Each row comes from the steps of one walk. Every step used is in the known rows, and no mark comes twice. Write the walk behind each row, first mark first.
Known rows
D, X, T, L, V, H: -7.2 -23.6 -11.9 11.1 -19.1 -30.6 12.2 26.4 -28.3 -17.6 -13.5 19.9 10.1 9.4 19.1 -41.7 27.7 4.5 42.7 -11.2 -7.8 -47.1 -0.1 17.7
L, T, D, X: -6.7 -21.2 4.6 25.5 -5.9 20.5 -43.3 -21.3 -10.5 2.8 -16.5 42.5 0.4 34.2 33.8 -2.0 25.0 55.8 7.7 -2.5 -19.8 -0.9 20.7 -9.9
L, T, Y: -5.1 -23.7 -16.5 -40.6 16.5 14.3 -9.6 9.9 -7.4 32.1 -37.7 32.6 44.1 18.7 -8.3 1.9 29.0 -21.9 27.0 -7.7 -5.0 30.4 -0.7 -27.0
X, T, L: -22.7 -9.3 14.8 -21.0 -8.5 -5.6 24.2 13.6 -6.2 -1.5 -28.3 7.0 29.0 30.2 31.1 -8.7 1.4 -26.3 23.7 30.4 -33.7 -7.2 28.1 -5.2
H, Y: 10.0 -21.2 -29.5 9.1 -15.0 -10.1 27.1 23.7 3.2 5.0 -41.5 -21.6 -9.2 -29.0 20.0 -10.8 1.7 -4.6 -24.0 15.5 3.2 -7.0 -32.6 -14.4
T, L, V, M: 7.4 20.1 3.7 -21.5 -11.7 14.4 49.2 31.6 -62.9 22.1 -23.5 11.0 -27.3 18.3 18.3 -20.4 62.3 40.1 32.1 -1.7 -13.8 -35.1 -33.8 11.7
L, V, X, T, Y: -10.9 -19.3 -7.6 -32.4 -1.6 11.0 5.2 10.7 -13.7 -4.3 -10.1 8.3 8.9 3.1 -3.7 7.3 44.7 -12.2 27.3 19.3 -22.2 62.0 1.9 -3.1
D, X, T, Y: -4.7 -20.4 -5.8 -7.2 19.6 20.3 -5.0 24.8 -1.4 -10.6 -8.0 18.6 37.5 3.7 22.5 7.1 18.5 -18.5 15.8 21.0 -44.0 54.8 28.9 1.6
H, L, V, T: -6.5 -35.1 -55.7 3.3 -21.3 -35.9 41.8 12.7 -39.7 8.0 20.1 8.0 -11.6 18.8 -11.2 -29.7 31.2 17.1 15.2 -1.8 -37.7 -33.8 -6.2 -1.4
Y, V, T, D, X: -10.8 -27.2 -1.5 28.5 13.0 1.5 -23.0 -24.2 -32.9 9.0 24.3 36.8 -19.0 33.0 32.8 -21.5 10.6 42.1 -1.3 -9.7 -57.1 -4.5 23.3 -2.8
D, X, T: -2.0 -14.1 4.9 36.0 -14.0 12.6 -24.7 11.5 19.4 -56.6 14.2 13.6 32.8 2.9 52.1 2.3 4.9 8.6 14.1 29.1 -32.3 40.5 47.0 11.1
D, X, T, Y, V, H: -5.8 -44.5 5.9 2.2 21.1 -22.5 -18.2 5.5 -28.4 -13.4 29.6 36.8 30.6 -14.1 20.6 -36.0 -9.5 -43.9 27.4 -35.1 -24.5 11.9 11.8 15.2
Y, V: -26.2 -19.8 13.1 -1.3 22.7 9.1 -4.8 -30.8 -15.7 15.7 25.8 11.0 -13.2 2.7 -1.2 -23.3 -11.7 -34.5 14.6 -18.8 -20.6 28.6 3.9 5.1
L, V: -15.7 4.9 -28.1 4.7 -18.4 3.9 28.3 -1.3 -13.3 11.7 -20.6 -11.4 -28.8 15.0 -13.8 -17.7 49.0 32.9 26.9 3.9 4.4 -12.9 -26.3 9.1
D, X, T, L: -26.1 -11.5 17.8 -2.9 -3.3 6.2 10.5 22.9 -4.3 -14.1 -29.3 15.0 24.0 35.4 41.1 -11.3 6.7 -17.4 26.0 34.0 -48.6 -3.4 47.3 2.5
D, X: -5.3 -5.3 11.3 33.8 10.7 27.5 -30.6 15.3 8.9 -19.6 1.6 15.8 -12.4 12.9 19.3 -1.0 10.5 19.7 4.9 8.2 -30.7 6.4 38.5 16.0
H, L, V: -19.9 -22.6 -42.1 14.5 -32.5 10.9 42.6 11.6 -25.1 0.0 -24.3 0.5 -33.7 -1.0 -23.9 -3.3 43.5 27.8 21.0 19.2 1.7 -15.2 -18.6 22.9
V, X, T: -2.3 -11.9 17.7 -2.3 -37.6 -3.9 -21.5 -4.5 7.3 -48.6 20.5 3.8 9.7 -4.7 19.8 14.1 20.2 -1.4 18.2 23.9 -3.9 56.9 20.4 0.0
T, Y, V, H: -7.0 -39.2 2.1 -12.2 25.4 -30.0 -6.0 -0.2 -34.3 7.1 24.4 31.7 19.4 -18.2 1.5 -37.9 -11.7 -46.2 23.8 -42.9 -11.5 -2.9 -7.3 10.8
Y, V, X, T, L: -36.2 -18.4 29.6 -30.6 -12.2 0.7 9.1 -1.7 -15.9 -2.3 -18.4 13.0 1.4 32.5 19.0 -11.1 14.7 -34.5 35.3 23.8 -35.4 17.8 28.6 -3.3
H, L, T: -7.0 -44.6 -22.1 -5.1 -37.2 9.9 -16.0 2.2 -1.7 -2.5 -32.5 41.4 38.6 12.5 -3.5 11.4 20.0 -2.6 23.1 0.7 19.6 3.6 13.2 -13.8
X, T: 2.0 -9.2 -1.8 10.3 -21.0 -6.5 -1.8 1.3 13.0 -41.3 15.3 1.4 40.2 -4.7 38.7 2.8 -1.8 -7.2 9.6 21.4 -11.0 36.2 16.9 1.6
H, L, T, D, X: -8.5 -34.7 -1.2 31.6 -12.8 24.0 -37.0 -15.3 -15.4 -1.1 -18.1 48.8 -1.3 26.9 28.4 4.8 22.5 53.2 3.8 3.8 -21.3 -1.3 23.6 -4.6
X, T, Y, V: -29.2 -32.2 4.7 -18.3 33.1 12.9 2.4 -21.4 -18.7 15.3 19.6 19.1 15.7 -1.1 9.9 -18.0 -3.8 -53.3 23.1 -7.0 -40.7 64.2 10.5 0.3

Write each row's walk
-31.1 -34.9 8.3 -6.4 36.9 23.8 -8.3 -15.7 -16.8 7.7 21.1 24.9 11.7 4.4 15.2 -17.6 -0.6 -45.0 23.4 -4.0 -51.2 68.0 24.5 6.9
D, X, T, Y, V
-1.3 -17.2 8.2 -2.9 -34.5 -13.4 -10.8 -49.6 -29.5 -6.3 9.4 20.8 -2.3 12.5 29.2 8.4 17.9 48.5 -2.7 12.6 -0.1 26.1 -17.5 -15.8
V, X, T, D
-22.2 -31.2 19.0 -17.7 -14.3 6.5 -16.3 -19.8 -16.4 3.1 4.5 0.8 -62.3 -10.0 -16.8 -8.2 25.6 -16.1 8.5 -4.3 -5.0 45.6 -7.9 -2.3
H, Y, V, X
2.8 -15.7 -4.6 4.6 -24.7 -16.9 2.4 -44.6 -25.1 -2.3 5.0 20.4 19.1 10.4 42.3 2.6 1.5 44.1 -8.4 9.8 -6.3 11.6 -18.6 -17.8
X, T, D
12.3 3.2 25.7 -12.5 13.2 18.6 13.0 1.8 -57.1 13.2 26.4 22.0 -16.2 -7.9 26.7 -18.4 17.7 4.6 14.5 -25.9 -17.8 8.2 -21.4 10.9
Y, V, M
-33.9 -49.8 -3.9 -26.1 25.6 22.2 -4.8 -21.7 -26.1 33.3 -2.9 38.4 14.3 9.1 -12.0 -13.9 6.6 -52.2 28.6 -17.8 -28.3 48.4 7.8 -6.6
H, L, T, Y, V
-30.1 -3.5 11.4 -31.6 -30.9 7.4 5.3 -3.0 -24.5 9.5 -25.8 -2.2 -68.0 28.7 -34.2 -3.3 68.3 21.1 37.6 12.2 -0.4 4.7 -7.8 4.8
T, L, V, X
-8.7 -29.8 -18.0 -7.6 2.0 -37.2 10.1 -57.7 -55.7 41.1 32.3 29.9 -7.7 28.6 18.4 -29.3 -3.0 32.3 -8.3 -24.1 -36.8 -15.4 -23.5 -28.1
Y, V, T, D
0.4 -46.1 -18.3 -1.1 -36.4 -20.1 -11.0 -38.7 -42.3 19.4 -22.3 52.7 24.9 14.4 16.5 0.6 14.1 43.4 4.8 -15.5 18.6 -23.6 -25.3 -26.7
V, H, L, T, D
-6.7 -44.0 -1.2 -16.4 16.4 -27.6 -17.6 -3.3 -31.6 9.9 15.1 40.1 34.9 -7.7 1.5 -39.5 -3.1 -46.5 32.8 -48.5 -4.3 -0.8 -7.2 -0.5
L, T, Y, V, H
-18.5 -15.6 -4.4 -32.3 7.5 -33.8 33.4 18.2 -31.3 32.2 -13.9 11.3 8.5 47.0 9.3 -29.9 2.8 -22.4 18.0 3.8 -54.2 -47.2 18.4 -19.4
V, T, L
-19.5 -1.7 6.1 -18.1 -32.5 9.2 -7.4 -10.9 -16.6 -4.8 -4.1 -6.1 -67.2 12.3 -35.6 2.3 69.1 31.6 28.3 5.9 12.0 18.0 -14.8 8.2
L, V, X
-5.7 -22.7 -14.1 -1.5 -22.5 -40.4 22.8 21.9 -30.1 -13.0 -13.5 14.3 16.7 4.9 11.8 -40.5 24.2 -3.4 40.3 -15.1 1.5 -47.6 -15.8 14.3
X, T, L, V, H
-6.6 -16.7 -2.3 -1.4 -40.5 -12.1 -0.7 -51.8 -33.1 -3.8 1.3 17.8 -13.6 15.5 25.1 4.0 36.3 61.8 5.9 13.3 0.8 22.3 -24.1 -13.2
L, V, X, T, D
-32.8 -3.0 -15.7 1.7 -18.7 9.9 34.7 14.3 -16.8 1.5 -41.5 -1.8 -14.4 39.2 14.7 -26.3 54.3 20.9 46.8 28.3 -29.3 -15.7 6.7 11.7
D, X, T, L, V
-29.5 -28.9 4.5 -23.8 44.1 18.1 3.3 -20.7 -25.5 34.7 12.9 18.9 -3.5 3.0 -9.6 -18.9 -3.0 -48.8 17.7 -17.3 -36.9 48.1 2.2 0.7
T, Y, V
0.5 -22.6 -29.6 -37.1 32.6 -19.0 20.8 19.7 -30.1 32.8 9.1 16.0 22.7 13.9 -8.7 -12.7 12.5 -23.8 5.6 -7.9 -48.7 11.3 1.4 -18.9
V, T, Y
21.2 -34.7 -29.7 11.1 -20.0 -39.8 23.3 34.0 -7.1 -6.5 -31.6 -7.2 6.4 -41.3 25.4 -27.1 -7.4 -12.8 -17.4 -8.4 14.0 -27.9 -38.9 -8.7
V, H, Y
-15.8 -22.3 22.5 -4.6 -25.5 2.2 -24.5 -20.2 -0.5 -41.0 31.3 9.0 -0.4 -2.5 17.8 2.0 14.5 -16.8 24.0 14.3 -14.4 71.7 21.8 3.0
Y, V, X, T
-12.7 -29.3 12.4 1.1 -33.1 -1.4 -14.6 -12.9 1.9 -39.4 16.7 0.8 -0.9 -11.3 26.8 -3.1 13.6 -18.0 17.4 19.3 -12.8 68.9 13.5 -2.7
H, Y, V, X, T
-32.0 -36.0 2.3 -29.2 34.5 19.1 -11.7 -26.3 -21.0 39.5 -1.4 33.4 17.4 15.4 -7.0 -20.9 7.9 -49.5 32.8 -23.5 -27.5 51.2 3.1 -13.2
L, T, Y, V
-9.9 -54.1 -13.7 -2.9 -30.1 -16.3 -12.9 -49.2 -46.6 25.5 -15.0 56.9 21.2 16.7 16.1 -7.5 8.5 31.2 8.6 -20.3 11.2 -13.1 -24.9 -23.8
Y, V, H, L, T, D
-26.0 -11.0 25.2 -30.2 -21.9 -3.1 8.7 10.9 -11.9 -8.6 -25.0 10.0 5.7 31.8 18.4 -1.9 18.0 -23.4 29.1 33.4 -28.6 7.6 30.2 -4.0
V, X, T, L
-7.7 -31.4 1.8 -0.6 -32.2 -13.9 -1.7 -51.8 -34.9 0.5 3.2 18.6 -11.0 2.8 36.8 -2.9 13.3 36.6 -6.0 9.5 -5.2 34.0 -26.0 -21.5
H, Y, V, X, T, D
7.0 14.6 6.9 -7.2 -14.5 23.1 37.6 36.2 -56.2 1.4 -20.6 15.3 -15.9 18.0 39.7 -19.5 65.2 45.3 37.6 8.9 -28.6 -20.6 -15.1 16.6
D, X, T, L, V, M
0.2 -54.8 -20.7 -2.3 -39.3 -10.9 -21.1 9.4 -10.8 -10.6 -25.7 49.9 48.8 3.3 -0.5 -0.5 14.3 -10.6 27.5 -15.7 25.6 -13.0 8.1 -12.6
V, H, L, T
-4.0 -42.2 2.1 -7.7 17.4 -29.8 -9.7 0.0 -32.5 -5.9 28.8 32.8 35.2 -18.9 12.1 -38.0 -13.3 -49.6 27.2 -36.6 -14.2 10.0 -2.0 9.8
X, T, Y, V, H
-4.7 -19.7 2.1 -33.8 7.2 9.9 -4.0 12.4 -8.2 -6.9 -0.1 12.8 20.2 -2.2 1.3 15.3 27.2 -22.9 16.7 19.4 -24.2 66.1 10.1 -7.4
V, X, T, Y
11.3 -4.6 21.6 -25.6 21.8 20.3 19.4 10.1 -59.2 10.7 22.8 27.7 7.4 -9.6 33.6 -14.6 23.9 -7.1 20.2 -18.1 -32.1 36.0 -17.5 9.4
X, T, Y, V, M
5.8 -18.8 -22.1 8.0 -17.9 -38.1 10.8 13.6 -26.9 -11.1 1.9 10.4 2.6 -8.3 -3.7 -36.8 24.2 9.8 29.5 -30.3 15.9 -45.4 -28.2 16.2
L, V, H
-28.7 -31.8 26.0 -42.5 1.7 19.1 -36.1 -27.5 -23.2 15.6 9.0 24.3 -35.6 12.8 -31.7 -0.8 40.2 -23.8 32.1 -13.8 -10.4 64.9 5.7 -9.3
L, T, Y, V, X
9.1 -5.1 22.2 -13.4 23.2 30.1 6.4 15.7 -57.6 5.9 23.5 33.5 2.2 -3.6 41.3 -16.7 27.9 -2.1 21.9 -14.3 -41.4 36.5 -2.4 14.1
D, X, T, Y, V, M
-32.0 -45.1 21.0 -36.1 -6.8 22.1 -27.6 -22.7 -27.4 11.5 6.4 31.6 -37.0 5.8 -35.7 6.6 36.0 -28.0 31.4 -7.2 -12.4 63.8 9.0 -1.8
H, L, T, Y, V, X
-20.9 -23.0 -3.7 -9.6 -45.5 14.5 1.4 -2.7 -25.1 -10.2 -6.9 2.3 -70.7 3.3 -43.4 12.6 64.2 27.2 25.4 15.2 11.2 17.5 -9.0 17.1
H, L, V, X
-3.9 -49.3 -23.1 -32.4 2.5 3.6 -3.6 23.1 -21.9 20.2 -31.3 46.4 48.6 1.8 -11.8 5.5 24.1 -30.9 25.5 -8.8 -4.7 17.9 1.8 -15.6
V, H, L, T, Y
6.7 -20.3 11.4 -26.1 13.1 28.2 15.5 13.0 -66.8 25.4 7.2 42.5 4.8 -5.6 18.0 -9.9 30.3 -6.6 23.7 -21.9 -23.0 20.5 -17.3 4.7
H, L, T, Y, V, M
-3.3 -35.0 6.1 3.4 8.4 -32.6 -13.2 -6.6 -29.6 -5.0 32.6 26.1 12.8 -16.4 5.8 -40.9 -19.9 -36.4 20.0 -46.5 -1.3 -16.0 -6.7 13.0
Y, V, H
